Each row was made from one path, in order. Every step used is in the known rows, and no mark comes twice. Write each row's path.
In the rows, zero is written as 128.
Known rows:
X > E: [113 122 118 142 114 130 134 152 155 143 129 137 133  84  98 122 130  98
 109 142 140 127 121 124 123 116 110 116 118]
S > P > C: [169 165 144 116 147 104 153 143  99 143 150 137 123 132 112 116 103 110
 131 114 115 136 135 124 122 105 112 114 155]
N > E > X > P: [115 121  84  97 109 114 120 139 166 152 139 166 146  92  70 103 122  52
 110 141 178 109  87 127 138 142 137  85 134]
S > P > E > X: [150 145 139 124 125  72 132 149  98 140 156 151 118 147 150 118  84 101
 113  92 143 116 116 124 153 150 134 115 159]
X > P: [134 127 112 133 125 127 137 134 146 138 130 135 147 112  92 115 143 105
 111 141 146 128 113 116 124 131 120 117 150]
E > P > C: [164 154 142 131 156 104 141 125 141 138 109 135 128 128  89 105 102  99
 166 119 104 132 124 113 115 120 111 104 156]
N > P: [146 150  96  91 136 144 133 111 133 149 146 157 156 119 132 137 134 112
 131 126 124 130 120 121 114 120 126 124 135]
H > N > E > X > P > S: [130 150  76  96 158  79 118 147 176 156 129 188 192 111  63  93 104  51
  94 131 177  86 129 121 166 178 161  79 158]
X > P > E: [145 130 106 131 122 105 123 134 135 134 137 137 139 117 115 113 107 100
 105 123 139 128 113 116 138 150 125 133 169]
C > P > E > X: [130 123 122  99 118  81 124 151 161 141 133 138 111 130 155 108  72  69
 139 114 141 132 107  96 128 158 128  98 156]
H > N > E > X > P: [127 134  79  95 151 109 123 136 173 158 138 171 180  96  59  97 126  60
 111 143 192  92 114 119 137 159 162  72 143]
K > H > N > P: [178 182  82  62 162 136 134  96 142 128 152 167 163 133 121 153 128 123
 119 148 159 109 130 126 118 133 155 116 151]
H > N > E > X: [123 140  97  88 148 110 116 129 153 150 131 167 167 114  90 105 111  81
 127 127 172  91 127 126 141 155 166  84 121]
K > H > N: [157 163 111  97 159 122 128 116 134 108 137 135 137 143 120 147 126 134
 115 150 162 108 137 136 130 144 163 118 141]
H > N > E: [140 145  94  81 144 126 110 116 142 132 130 159 183 116  95 118 108 111
 120 125 143 101 145 129 129 142 157 109 124]
P > N > E > X: [137 149  78  97 120 114 123 120 169 137 113 172 123 120 108 109 108  58
 132 127 139 124 125 141 172 151 145  97 109]
K > H > N > E: [155 164  77  55 133 123 108 105 141 109 137 161 160 131 104 143 107 112
 105 148 159  94 131 147 129 138 166 115 134]
C > P > S > N: [163 133 109 100 136  96 121 160 150 122 129 163 145 163 141 120 100  75
 132 121 104 134 144 115 144 142 137 109 151]
E > P: [147 134 137 131 141 106 123 127 133 130 114 135 145 146 116 118 121 128
 150 114 109 115 118 117 126 126 117 109 146]
K > H > N > P > X > E: [168 186  54  70 156 129 166 133 185 152 141 176 147  67  86 156 126  83
 103 166 195 122 132 146 119 121 159  96 129]
C > P > X > E: [126 122  97 102 118 111 168 181 204 153 119 137 116  65 106 115 100  70
 126 149 160 145 124 114 102 119 113  81 119]
S > N: [154 131 112 131 136 138 119 134 116 127 139 145 126 147 121 133 144 103
 134 129 131 129 138 137 144 130 152 128 132]
H > N > E > P > S: [160 162  97  92 164  70  98 128 150 131 110 183 217 147  95 102  81 103
 129  97 106  84 152 120 154 163 148 101 156]
N > E > X: [113 127  99  93 106 114 112 129 148 143 130 156 133 108 105 115 106  77
 126 127 155 112 104 137 143 139 144  99 115]

Which path is each row?
[161 144 107  93 137 122 147 134 172 129 110 146 121 144 146 116 102  90
 142 135 105 146 142  98 127 137 114  96 133] -> C > P > N
[159 148  74  99 129 118 131 146 162 163 142 179 128  95  40  92 123   4
 138 147 170 127 108 134 147 134 150  82 149] -> S > N > E > X > P > C
[174 172  87  60 148  99 101 106 145 112 120 168 177 142  91 136  96 110
 129 132 137  79 117 132 129 138 159 101 151] -> K > H > N > E > P
[193 161  94  93 136 113 115 125 138 138 120 172 152 134  67 107 103  58
 169 113 100 117 130 130 137 117 137 104 147] -> S > N > E > P > C
[120 129 127 135 120  92 119 134 132 134 133 135 104 126 139 118  93  90
 124 111 150 125 113 123 152 162 140 123 147] -> P > E > X
[168 151  53 102 132 145 162 153 171 165 141 179 136  76  87 139 148  52
 130 142 159 141 133 147 132 108 148 111 117] -> S > N > P > X > E
[181 180  69  53 154  94 130 117 165 120 109 167 157 121  84 137  93 100
 136 139 160  98 129 154 135 139 173  96 139] -> K > H > N > E > P > X
[152 141 118 124 146  99 153 141 148 139 101 135 123 123 109 120 115 117
 158 119 129 130 126 135 133 132 136 105 136] -> E > P > X
[116 122 119 138 133 114 142 147 164 151 133 140 124 104  86 108 144  78
 116 145 176 123  96 119 137 147 131  89 144] -> E > X > P
[192 190  74  63 151 112 122  94 129 125 155 168 162 139 143 152  91 111
 110 129 150 112 130 124 127 149 162 139 173] -> K > H > N > P > E
[161 152  98  90 161 104 106 118 142 138 115 166 205 136  87 108 103 111
 143 110 123  83 135 114 123 146 146  93 142] -> H > N > E > P
[175 157 120 132 156 105 134 118 149 126  94 149 134 159 118 117 116 109
 156 114  95 125 138 116 152 139 122 107 137] -> E > P > N
[178 185  80  65 154  65  94 114 150 107 117 180 191 158  94 127  77 106
 113 120 122  80 135 139 155 155 156 106 165] -> K > H > N > E > P > S
[155 163  64  96 167 133 168 143 181 180 135 173 171  63  80 127 130  81
 120 144 177 123 146 126 117 124 150  93 125] -> H > N > P > X > E
[176 174 104  88 175 102 123 118 150 146 116 165 188 118  63  96  89  84
 161 114 118  97 141 115 119 134 140  89 151] -> H > N > E > P > C
[141 147 110 122 125 100 171 179 138 152 141 150 125  83 102 130 114  99
 103 125 156 132 129 148 131 108 120 107 126] -> S > P > X > E
[135 142 124 139 145 108 158 145 166 164 130 143 105  87  61  92 127  52
 135 150 172 139 105 116 126 134 126  82 155] -> E > X > P > C
[152 151  74  87 113 129 116 112 150 125 110 164 139 127 116 118 106  85
 128 125 107 129 141 141 157 138 134 121 113] -> P > N > E
[163 162  95  87 176 141 139 110 139 155 146 164 188 128 116 132 131 120
 131 128 145 109 143 109 111 133 149 112 142] -> H > N > P
[172 184  81  67 155  99 129 102 144 139 160 175 141 132 132 144  94  81
 116 131 178 107 115 124 138 164 174 114 167] -> K > H > N > P > E > X
[133 132 124 145 129 107 131 152 160 143 115 141 150 100  85 116 120 105
 129 127 124 109 112 111 117 116 102 100 135] -> X > E > P
[161 156  91  94 120 124 121 110 122 143 147 158 153 126 147 133  96 106
 125 103 116 132 122 115 126 137 129 143 154] -> N > P > E
[144 127  70  99 116 125 114 145 159 151 144 183 146 111  62 110 139  31
 118 141 171 106  99 137 154 144 160  88 135] -> S > N > E > X > P
[145 150  96 102 127 111 125 118 139 157 149 167 131 118 139 123  94  77
 130 109 145 128 104 115 138 152 139 124 149] -> N > P > E > X
[146 136 101  90 120 105 102 117 140 128 115 159 171 130  98 116 101 104
 143 108 105 101 107 125 130 127 122 107 132] -> N > E > P
[134 133 120  98 132  86 123 155 161 127 120 148 146 141 145 114  86 100
 129 122 105 134 137 105 125 143 111 107 151] -> C > P > S
[120 129 100 132 120 120 162 161 173 153 117 137 111  61  94 124 127  92
 117 146 164 140 135 145 132 119 129 110 110] -> P > X > E
[164 142  95 137 143 102 122 153 137 129 134 168 155 145  93 116 138  75
 110 129 133 124 142 135 163 151 142 124 165] -> X > P > S > N
[119 130 112 143 140  81 132 155 165 148 128 155 138 121  92 100 121  69
 103 134 162 119 114 126 163 164 134  99 161] -> E > X > P > S
